Known rows, with every step that occurs:
torava-kipef-rozo-zuzov: -.09	.10	.04	-.10	.12	.03	-.06	.05	-.09	-.19	.14	-.21	-.02	-.15	.36	-.18	.27	-.09	-.09	.11	-.09	.14	-.07	.17	-.02	.02
rozo-zuzov: -.17	-.03	.15	.10	-.04	-.06	-.25	.00	.01	-.03	.03	.02	.07	.15	-.05	.01	-.02	.10	-.25	-.06	-.05	.10	-.08	.22	.10	-.05
zuzov-rozo-kipef-tefev: -.08	-.17	.11	-.12	.07	.02	-.14	.14	-.17	.01	.17	-.18	-.05	-.23	.14	-.04	.01	-.06	.15	.07	-.06	.25	.00	.10	.15	-.16
sumup-torava-zuzov-rozo: .02	.11	-.07	-.14	.04	.08	.24	.15	.01	-.20	-.13	-.10	-.04	.24	.43	-.21	.17	-.08	-.23	.18	-.14	.11	.08	-.21	-.09	-.08
rafas-nira-kipef-torava-sumup-rozo-zuzov-tefev: .31	-.01	.12	.12	-.26	.35	-.20	.01	.09	-.07	-.31	-.11	-.12	-.09	.04	.18	-.09	-.05	-.04	.00	-.10	-.42	.22	-.36	.07	-.05
sumup-rozo-zuzov-tefev-kipef: -.39	-.14	.37	.01	-.07	-.06	.04	.29	-.01	-.14	-.21	-.10	-.05	.08	.25	.11	-.12	.08	-.07	.21	-.03	.15	.10	.03	.13	-.14
nira-kipef-rozo-sumup-torava-zuzov-tefev: .22	.13	.03	-.34	-.07	.36	.05	.11	.11	.04	.06	-.34	-.07	-.13	.34	-.11	.24	-.28	-.10	-.14	-.06	-.02	.23	-.31	.03	-.16
torava-sumup-rozo-kipef-dobav: .06	.08	.01	-.19	.09	-.04	.20	-.09	.13	.05	-.13	.04	.21	.21	-.08	-.04	-.07	-.03	-.03	.07	.24	.07	-.35	.27	-.28	.22
zuzov-tefev-kipef-nira-rafas: -.21	-.15	-.01	.06	-.13	-.10	-.02	.05	-.03	.11	-.07	.21	-.01	.02	-.41	.32	-.20	.19	.32	.06	-.02	.09	.13	-.07	.16	.04
rafas-nira: .14	-.01	.01	.33	-.12	-.09	-.20	-.25	.12	-.14	.11	.30	.14	.10	-.36	.01	-.12	.22	-.14	-.17	.02	-.28	-.07	-.07	.06	.01
rozo-zuzov-torava: -.17	-.02	.13	.05	-.03	.03	-.15	.11	-.10	.02	.10	-.13	-.09	.06	.21	.15	.01	.08	-.15	.07	-.04	.14	.05	.04	.06	-.16
zuzov-rozo: -.16	-.03	-.03	.00	.07	.02	-.12	.09	.00	-.06	.12	-.01	-.06	-.01	.07	.02	.05	-.01	-.06	-.02	-.11	.19	.04	.08	.16	-.11
torava-sumup-rozo-kipef: .03	.12	.09	-.05	.06	.01	.18	-.15	.11	.01	-.16	.00	.12	.15	.09	-.13	.01	-.21	-.11	.01	.13	-.05	-.23	.20	-.22	.06
zuzov-rozo-sumup-torava-kipef: -.36	.08	.02	-.15	.33	.01	.19	.14	-.13	-.03	.01	-.33	-.15	.07	.33	-.27	.04	-.23	-.07	.08	.01	.23	.08	-.10	-.18	-.23
rafas-dobav: .10	.00	-.07	.24	-.18	-.07	-.12	-.03	.04	-.10	.15	.26	.23	.06	-.39	.06	.05	.11	-.24	-.14	.17	-.10	-.20	-.04	.11	.23
kipef-rozo-sumup-torava-zuzov-tefev: .14	-.01	.04	-.43	.16	.31	.14	.09	-.10	.00	.04	-.35	.00	.01	.46	-.22	.20	-.20	-.14	.05	.07	.17	.13	-.18	.02	-.12
sumup-rozo-kipef-torava-zuzov: .22	-.01	-.03	.01	.10	-.03	.13	.02	.02	.05	-.29	-.03	.06	.03	.21	-.15	.01	-.04	-.10	.16	.06	-.11	-.02	.11	-.17	.12
tefev-kipef-rozo-sumup-torava: -.15	-.06	.05	-.28	.19	-.14	.29	.08	-.10	-.07	.02	-.01	-.17	-.03	.16	-.28	-.10	-.13	.07	-.05	.10	-.07	.05	.04	.05	-.18
rozo-kipef: -.07	-.02	.08	.14	.04	-.21	-.15	-.13	.02	.05	.15	.09	.17	.03	-.21	-.08	-.06	.04	-.11	-.09	.09	-.03	-.20	.27	-.05	-.05
zuzov-tefev-kipef-nira: -.20	-.32	.07	.08	-.09	-.13	-.01	-.02	-.08	.05	-.10	.12	-.04	-.03	-.20	.25	-.19	.20	.37	.11	.01	.08	.12	.00	.25	-.11
zuzov-rozo-kipef-nira-rafas: -.17	.08	-.02	-.06	.20	-.13	-.22	.07	.00	.19	-.04	.03	.11	.04	-.39	.13	-.17	.12	.05	.06	.05	.27	-.07	.30	-.03	.04
kipef-rozo-sumup: .06	-.03	-.01	-.27	.22	.11	-.09	-.09	-.01	.13	.23	-.09	.02	-.11	.02	-.16	.07	-.12	-.07	-.22	.12	.10	-.03	.21	.12	-.04
nira-rafas-dobav: .10	.23	-.18	.21	-.22	-.04	-.13	.07	.10	-.02	.19	.37	.27	.12	-.65	.16	.05	.09	-.30	-.22	.11	-.07	-.19	-.13	-.02	.42
tefev-kipef: -.24	-.11	.01	.20	-.07	-.30	.10	-.05	.02	-.12	.05	.31	-.12	.00	-.15	.02	-.10	.03	.12	-.07	-.03	-.14	-.02	.08	.11	-.09
nira-kipef: .12	.11	-.07	.16	-.25	.00	-.14	-.11	.28	.05	.16	.15	.03	-.06	-.25	.07	.07	-.02	-.06	-.37	-.19	-.18	.01	-.05	.07	-.02
tefev-kipef-torava-sumup-rozo: .06	-.14	-.15	.00	.00	-.04	.36	-.03	-.06	-.05	-.34	.17	-.30	-.04	.16	-.05	-.10	-.18	.25	.09	-.02	-.32	.07	-.03	.02	.05

Rows:
-.15	.21	-.04	.14	-.01	-.01	-.10	.17	-.14	.06	-.04	-.07	.05	.05	-.18	.29	.03	.15	-.08	.22	.11	.15	-.04	-.09	-.18	.22
rozo-zuzov-torava-kipef-nira-rafas-dobav
.08	-.11	-.21	-.06	.25	.21	-.05	.04	-.16	.12	-.15	-.16	-.28	-.11	.26	-.01	.11	-.22	.01	.08	.00	.03	.24	-.06	.06	-.06
kipef-torava-zuzov-rozo-sumup
.11	.07	-.22	.02	-.03	-.08	-.10	-.17	.14	.27	-.06	.33	.24	.20	-.67	.16	-.17	.27	.05	-.17	-.01	.11	-.10	.18	-.01	.30
kipef-nira-rafas
.07	-.06	-.12	.02	-.07	.13	.21	.01	-.20	-.01	.28	-.20	-.17	-.26	.44	.03	.22	-.10	.31	.11	-.15	.11	.12	-.35	-.06	-.04
zuzov-torava-kipef-tefev
-.05	.05	.17	.04	.07	-.18	.07	.00	.13	.03	-.07	.04	.21	.12	-.02	-.15	-.10	.06	-.17	-.01	.10	.03	-.19	.26	-.14	.03
sumup-rozo-kipef
.26	.08	-.08	.22	-.26	-.08	-.24	-.16	.30	-.07	.15	.33	.19	.04	-.63	.20	-.16	.34	-.02	-.28	.03	-.31	-.12	-.11	.00	.14
rafas-nira-kipef-dobav
.31	.16	.05	-.08	-.05	.11	-.07	-.10	.18	-.05	.09	-.01	.03	-.03	-.14	-.20	-.08	-.01	-.16	-.30	.02	-.38	.09	-.24	-.01	-.12
rafas-nira-kipef-rozo-sumup-torava
.02	-.11	.04	.06	.11	-.26	-.16	-.23	.03	.23	-.07	.12	.26	.09	-.43	.00	-.22	.23	.09	-.02	.16	.05	-.21	.42	-.04	.03
rozo-kipef-nira
.16	.12	-.01	-.18	.01	.17	-.16	-.08	.19	.16	.24	-.09	-.05	-.23	-.08	-.06	.11	-.19	-.04	-.41	-.02	-.09	.08	.06	.11	-.09
nira-kipef-rozo-sumup
-.13	-.05	.10	.00	-.04	.12	.00	.13	-.25	-.04	.15	-.32	-.18	-.18	.49	.06	.16	-.05	.12	.20	-.14	.21	.10	-.17	-.03	-.11
rozo-zuzov-torava-kipef-tefev
-.25	.14	.18	.02	.08	.02	.17	.21	-.03	-.08	-.10	-.27	-.06	.07	.51	.00	.08	.01	-.15	.24	-.06	.18	.04	-.03	-.20	-.05
sumup-rozo-zuzov-torava-kipef
.23	.12	.01	.37	-.28	-.03	-.26	-.23	.29	-.10	.12	.28	.08	-.03	-.43	.09	-.08	.14	-.10	-.33	-.10	-.44	.02	-.20	.06	-.04
rafas-nira-kipef
-.16	.00	-.13	.11	-.03	-.30	.06	-.09	.07	.13	-.13	.45	.01	.12	-.60	.19	-.27	.21	.24	-.06	-.01	-.04	-.02	.16	.03	.16
tefev-kipef-nira-rafas
.24	.16	.12	.06	-.18	.19	-.32	.04	.11	-.13	.17	-.08	-.09	-.20	.04	.16	.02	.11	-.12	-.11	-.10	-.28	.16	-.20	.13	-.16
rafas-nira-kipef-rozo-zuzov-torava
-.01	-.32	-.09	.03	-.13	.12	.11	.02	-.22	-.04	-.13	.00	-.32	-.17	.16	.16	-.01	-.18	.35	.13	-.06	-.20	.21	-.24	.21	-.11
zuzov-tefev-kipef-torava-sumup
-.11	.11	-.03	.03	.12	-.13	-.26	.16	-.05	.13	-.04	.09	.20	.01	-.56	.19	-.15	.15	-.05	.09	.21	.20	-.15	.20	.00	.18
zuzov-rozo-kipef-nira-rafas-dobav
-.19	-.14	.10	-.14	.14	-.04	.28	-.02	-.10	.13	-.31	-.11	-.07	.21	.08	-.05	-.15	-.05	.13	.16	.17	.09	.16	-.14	-.07	-.18
rozo-sumup-torava-zuzov-tefev-kipef-nira
.08	-.09	-.10	.05	-.09	.04	.13	-.10	-.10	-.08	.21	-.05	-.01	-.20	.19	-.15	.21	-.10	.25	-.02	-.18	.09	-.02	-.15	-.02	.09
torava-kipef-tefev
.36	-.11	-.31	.09	-.03	.11	.01	-.11	-.05	.03	-.13	.10	-.09	-.02	.13	-.03	.15	-.04	-.02	.02	-.09	-.19	.11	-.08	.05	.14
kipef-torava-zuzov
-.03	.00	-.15	.14	.09	-.15	.06	-.25	.02	.07	-.06	.08	.12	.04	-.17	-.03	.01	.13	.20	.04	-.02	.09	-.10	.15	-.13	.14
torava-kipef-nira
.01	.08	-.20	-.12	.04	-.17	.37	.06	.00	-.14	.03	.00	.18	.25	.04	-.25	.03	.17	-.01	.11	.01	.08	-.23	-.11	-.32	.19
sumup-torava-kipef-dobav
-.16	.00	.10	-.22	.05	.06	.12	.12	-.17	-.16	.01	-.10	-.36	-.16	.46	.08	.08	-.20	.13	.19	.00	-.03	.09	.06	.12	-.19
tefev-kipef-rozo-zuzov-torava-sumup
.18	-.02	.10	-.18	-.03	.13	.22	-.13	.03	.05	-.11	-.07	.08	-.01	.21	-.16	.02	-.23	.09	.02	.06	.02	-.17	.08	-.13	.08
torava-sumup-rozo-kipef-tefev
.18	-.16	-.11	.09	.07	-.12	-.13	-.08	-.12	.14	.00	.03	.02	-.09	-.14	-.10	-.10	.03	.03	-.03	.05	-.20	-.07	.18	.00	.01
rozo-kipef-torava
-.10	.00	.18	-.10	-.01	.14	.21	.23	-.13	-.05	-.06	-.34	-.09	-.08	.62	-.02	.10	-.02	.05	.26	-.12	.26	.10	-.15	-.11	-.02
sumup-rozo-zuzov-torava-kipef-tefev
-.06	.08	-.06	.03	.06	.10	-.04	.05	.04	-.14	.00	-.01	-.09	.03	.27	.04	.25	-.12	-.13	.12	-.11	.18	.09	-.01	.05	-.05
torava-zuzov-rozo
